Each row was made from one small tree. The marks that hang from a mark follow it in brackets, in alphabetical order. Every link used is in the known rows. Write each row's tree.
Known rows:
sive[lupul[poviduk saso]]: +0.20 +3.27 +1.73 +4.42 +0.55 -1.01 -4.30 -1.79 +1.79 +3.93 -0.56 +1.45 -1.38 -1.24 +2.71 +0.15 -0.60 -4.10
vipu[vudas]: +1.84 +0.54 +0.42 +3.47 +1.13 -1.20 -2.26 -2.96 +0.04 +2.74 +1.15 +0.46 -3.06 -1.93 +1.50 +0.69 -0.75 -1.23
saso[vipu]: -0.04 +0.78 -0.73 +2.57 +1.82 -1.98 -2.24 -1.54 +0.45 +0.50 +3.39 +0.34 -2.08 +0.64 -1.09 -1.07 -1.75 -1.87
lupul[poviduk saso[vipu[poze vudas]] sive]: +0.77 +3.62 -2.97 +3.70 +2.75 +0.55 -7.60 -3.22 +3.56 +6.42 -1.16 -1.03 -2.79 -1.52 +0.26 -1.04 -1.65 -4.39
sive[lupul[poviduk saso[vipu[poze vudas]]]]: +1.62 +3.54 +0.20 +4.30 +0.52 -1.09 -7.45 -3.53 +4.13 +6.02 -0.64 +1.02 -2.05 -2.79 +1.41 -0.30 -2.70 -4.59
vudas[vipu[saso]]: +0.27 +3.40 -0.20 +3.94 +1.07 -2.31 -3.33 -1.89 +1.42 -1.50 +1.84 +1.44 -2.56 -1.16 +1.27 +1.23 +0.37 -2.07
lupul[poviduk saso[vipu[vudas]] sive]: +0.28 +3.12 -1.84 +4.07 +1.93 +1.02 -5.77 -1.66 +2.19 +7.33 -0.66 -0.99 -1.46 -1.55 +0.63 -0.30 -1.57 -4.02
vudas[kuvil vipu[poze saso[lupul]]]: +2.70 +3.11 -0.41 +3.69 +0.19 -2.50 -5.36 -1.66 +2.70 +0.97 +1.76 +1.02 -4.58 -2.07 -0.52 -0.06 +1.99 -3.63
poviduk[lupul]: -0.19 +0.94 -0.63 +1.23 +0.91 -3.21 -0.70 -1.25 +0.47 -1.11 +1.24 +1.91 -3.17 +0.99 +2.04 +0.61 -1.07 -2.52
poviduk[lupul[saso sive]]: -1.40 +2.63 -1.34 +2.83 +1.95 -1.76 -2.78 -1.41 +1.60 +0.38 -0.29 +1.54 -1.61 +2.05 +2.48 +0.81 -0.78 -4.84
poviduk[lupul[saso[vipu] sive]]: -1.88 +2.65 -2.16 +2.52 +1.83 -1.92 -3.46 -0.69 +2.17 +0.88 +1.01 +1.26 -0.73 +2.48 +0.73 +0.08 -2.03 -5.32
lupul[poviduk saso[vipu[poze]] sive]: -0.64 +3.86 -3.34 +3.15 +3.61 -0.03 -6.94 -2.36 +3.37 +3.73 -0.20 -0.97 -2.76 +0.68 -0.63 -2.22 -1.05 -4.63
saso[lupul[sive] vipu[vudas]]: +1.55 +1.42 -2.89 +2.32 +1.37 -0.97 -2.90 -1.61 +1.69 +4.67 +1.97 -1.31 -2.22 -1.00 -2.13 +0.83 -2.52 -3.23
saso[lupul vipu]: +0.33 +1.40 -1.46 +2.12 +1.71 -2.49 -1.78 -1.03 +0.89 +1.08 +4.69 -0.29 -2.22 +0.74 -2.95 -1.06 -1.77 -2.50
lupul[poviduk]: +0.59 +1.76 -0.72 +2.18 +1.67 -0.87 -2.38 -1.21 +0.33 +2.58 +0.52 -0.10 -3.78 -0.91 +1.11 -0.80 +0.15 -1.46
vipu[saso vudas]: +1.22 +2.35 +1.04 +4.21 +2.01 -1.73 -4.46 -3.14 +0.55 +2.40 +1.79 +0.42 -2.22 -1.36 +1.39 +0.37 +1.00 -2.16
vudas[kuvil vipu]: +2.49 +0.19 +0.82 +3.84 -1.51 -0.95 -1.83 -0.50 +0.27 +1.71 +0.24 +1.83 -3.77 -2.83 +1.93 +0.96 +0.33 -1.73
vipu[saso[lupul[poviduk]] vudas]: +1.72 +3.80 -0.53 +3.06 +1.63 -1.32 -4.74 -1.59 +1.52 +5.38 +1.49 -0.99 -3.34 -2.28 -0.11 +0.04 +1.30 -2.68
sive[lupul[poviduk]]: +1.34 +2.00 +0.51 +2.54 -0.07 -1.46 -2.60 -1.43 +1.45 +3.46 -0.75 +1.06 -2.74 -1.83 +2.27 +0.86 -1.13 -2.78
sive[lupul[saso]]: +0.08 +2.35 +2.52 +5.11 +0.76 -2.08 -3.47 -2.74 +1.38 +1.28 +0.94 +2.36 -0.54 -0.01 +2.24 +0.58 -0.99 -4.03

Write each row's tree:
+0.85 +2.58 -3.28 +1.45 +2.06 -0.40 -2.40 -0.47 +1.36 +4.21 -0.02 -1.56 -3.80 -0.42 -0.88 +0.14 -0.12 -3.08
saso[lupul[poviduk sive]]
+0.18 +4.38 -2.77 +2.14 +2.87 -0.97 -4.61 -0.65 +1.91 +3.84 +0.60 -1.67 -2.88 +0.29 -1.03 -0.20 +1.52 -3.99
vipu[saso[lupul[poviduk sive]]]
-0.11 +3.33 +0.83 +4.11 +0.46 -1.24 -4.83 -1.13 +2.41 +4.37 +0.66 +1.27 -0.52 -0.74 +1.00 -0.48 -2.13 -4.51
sive[lupul[poviduk saso[vipu]]]
+1.10 +0.96 -0.28 +3.41 -0.69 -0.50 -4.84 -0.36 +1.81 +6.40 -0.75 +1.25 -1.21 -0.80 +2.13 +0.61 -0.95 -5.69
poviduk[lupul[saso[vipu[vudas[kuvil]]] sive]]
+1.10 +5.72 -4.60 +2.30 +2.21 -1.39 -5.97 -1.80 +4.41 +1.62 -0.68 -0.81 -4.78 -1.69 -0.63 +0.94 +0.37 -4.01
vudas[vipu[poze saso[lupul[poviduk sive]]]]
+1.83 +3.67 -2.58 +3.04 +3.22 -1.82 -6.25 -3.95 +3.01 +2.94 +0.79 -1.19 -3.58 -0.71 -0.99 +0.52 +0.61 -4.04
vipu[poze saso[lupul[sive]] vudas]
+3.33 -0.24 +0.15 +3.15 +0.22 -1.04 -5.38 -2.71 +1.40 +5.15 +1.18 +0.37 -3.93 -2.48 -0.08 -1.39 -0.57 -2.71
saso[vipu[poze vudas[kuvil]]]
+3.54 +2.10 +0.85 +3.64 +1.16 -1.93 -6.51 -2.89 +1.67 +4.92 +1.75 -0.08 -4.21 -2.12 -0.46 -0.85 +2.53 -3.76
vipu[poze saso[lupul] vudas[kuvil]]
+1.06 +2.14 +2.05 +5.34 -0.10 -1.60 -4.80 -2.93 +2.20 +4.44 +1.31 +1.79 +0.14 -1.85 +1.38 +0.98 -3.06 -4.27
sive[lupul[saso[vipu[vudas]]]]
-0.66 +3.36 -1.49 +3.80 +2.79 +0.64 -4.46 -1.45 +1.39 +4.26 -1.11 -0.50 -2.12 +0.10 +1.45 -0.74 +0.38 -3.85
lupul[poviduk saso sive]
+0.04 +2.90 +0.62 +4.67 +1.60 -2.67 -5.98 -3.67 +3.41 +1.00 +1.92 +1.97 -1.03 +0.47 +0.18 -0.96 -2.51 -4.90
sive[lupul[saso[vipu[poze]]]]
+2.44 +2.06 +0.41 +4.23 +0.63 +0.52 -7.78 -2.19 +2.27 +8.24 -0.11 -0.01 -3.48 -2.93 +0.74 -2.53 +0.28 -3.99
lupul[poviduk saso[vipu[poze vudas[kuvil]]]]
+0.32 +2.62 -4.14 +1.16 +1.88 -0.56 -2.98 +0.15 +1.96 +4.66 +1.31 -1.83 -2.91 +0.03 -2.57 -0.59 -1.59 -3.50
saso[lupul[poviduk sive] vipu]
-0.74 +2.69 -0.63 +4.15 +3.33 -2.01 -5.66 -3.37 +2.21 +0.09 +3.12 +0.76 -2.06 +1.32 -0.95 -2.71 -1.33 -3.62
lupul[saso[vipu[poze]]]
+2.27 +2.63 +0.24 +4.09 +0.26 -1.94 -5.82 -2.21 +2.14 +0.46 +0.49 +1.69 -4.33 -2.20 +1.33 -0.20 +1.99 -3.07
vudas[kuvil vipu[poze saso]]
+0.23 +1.69 -3.28 +1.94 +2.07 -1.66 -2.24 -0.78 +1.48 +2.15 +2.81 -1.10 -2.08 +1.12 -2.99 -0.17 -2.06 -3.42
saso[lupul[sive] vipu]
+3.16 +1.55 +1.45 +4.23 +1.30 -1.34 -6.92 -3.52 +1.40 +4.37 +0.38 +0.57 -4.02 -2.30 +1.41 -1.07 +2.66 -3.24
vipu[poze saso vudas[kuvil]]
+3.79 -0.28 +0.88 +3.48 +0.32 -0.85 -4.79 -3.35 +0.81 +4.64 -0.18 +0.68 -4.85 -2.93 +1.58 -0.59 +0.88 -2.23
vipu[poze vudas[kuvil]]
+0.40 +4.08 -0.93 +2.44 +2.44 -1.96 -4.14 -0.83 +1.29 +2.82 +2.44 -0.88 -3.13 -0.21 -1.00 -1.07 +1.79 -3.04
vipu[saso[lupul[poviduk]]]
-1.39 +3.14 -3.27 +2.20 +2.70 -2.35 -5.23 -2.36 +3.57 -0.01 +0.69 +1.13 -2.05 +2.61 +0.33 -0.74 -2.24 -5.63
poviduk[lupul[saso[vipu[poze]] sive]]
-1.30 +2.48 -1.42 +4.17 +2.91 -0.64 -4.33 -1.66 +1.52 +2.10 +1.68 -0.03 -0.48 +1.60 -0.66 -1.02 -1.38 -4.31
lupul[saso[vipu] sive]
+2.05 +4.60 -3.38 +2.35 +3.01 -0.85 -7.14 -3.05 +3.50 +5.52 -0.75 -1.93 -4.44 -1.80 -0.60 +0.14 +0.94 -4.09
vipu[poze saso[lupul[poviduk sive]] vudas]
+2.25 +1.06 +1.31 +5.02 +0.87 -0.59 -7.00 -3.13 +1.79 +5.67 +1.35 +0.86 -2.61 -1.80 +0.32 -2.09 -0.01 -4.06
lupul[saso[vipu[poze vudas[kuvil]]]]
+1.20 +3.05 +1.28 +4.75 -0.33 -0.49 -5.59 -1.99 +2.61 +6.93 -0.14 +1.05 -0.68 -2.90 +1.86 +0.60 -2.65 -4.26
sive[lupul[poviduk saso[vipu[vudas]]]]
+2.20 +1.33 -0.48 +4.86 +1.34 +0.33 -7.46 -2.96 +2.51 +6.78 -0.44 -0.01 -2.43 -1.48 +0.22 -1.30 -0.22 -5.08
lupul[saso[vipu[poze vudas[kuvil]]] sive]
+2.51 +3.37 -2.31 +3.39 +0.71 -1.58 -5.80 -1.46 +3.28 +2.07 -0.06 +0.19 -4.40 -1.66 -0.58 +0.77 +1.71 -4.61
vudas[kuvil vipu[poze saso[lupul[sive]]]]
+0.23 +3.88 -0.24 +3.78 +1.35 -1.56 -6.68 -2.73 +3.91 +3.44 +0.19 +1.21 -1.93 -0.66 +0.56 -1.37 -2.14 -4.90
sive[lupul[poviduk saso[vipu[poze]]]]
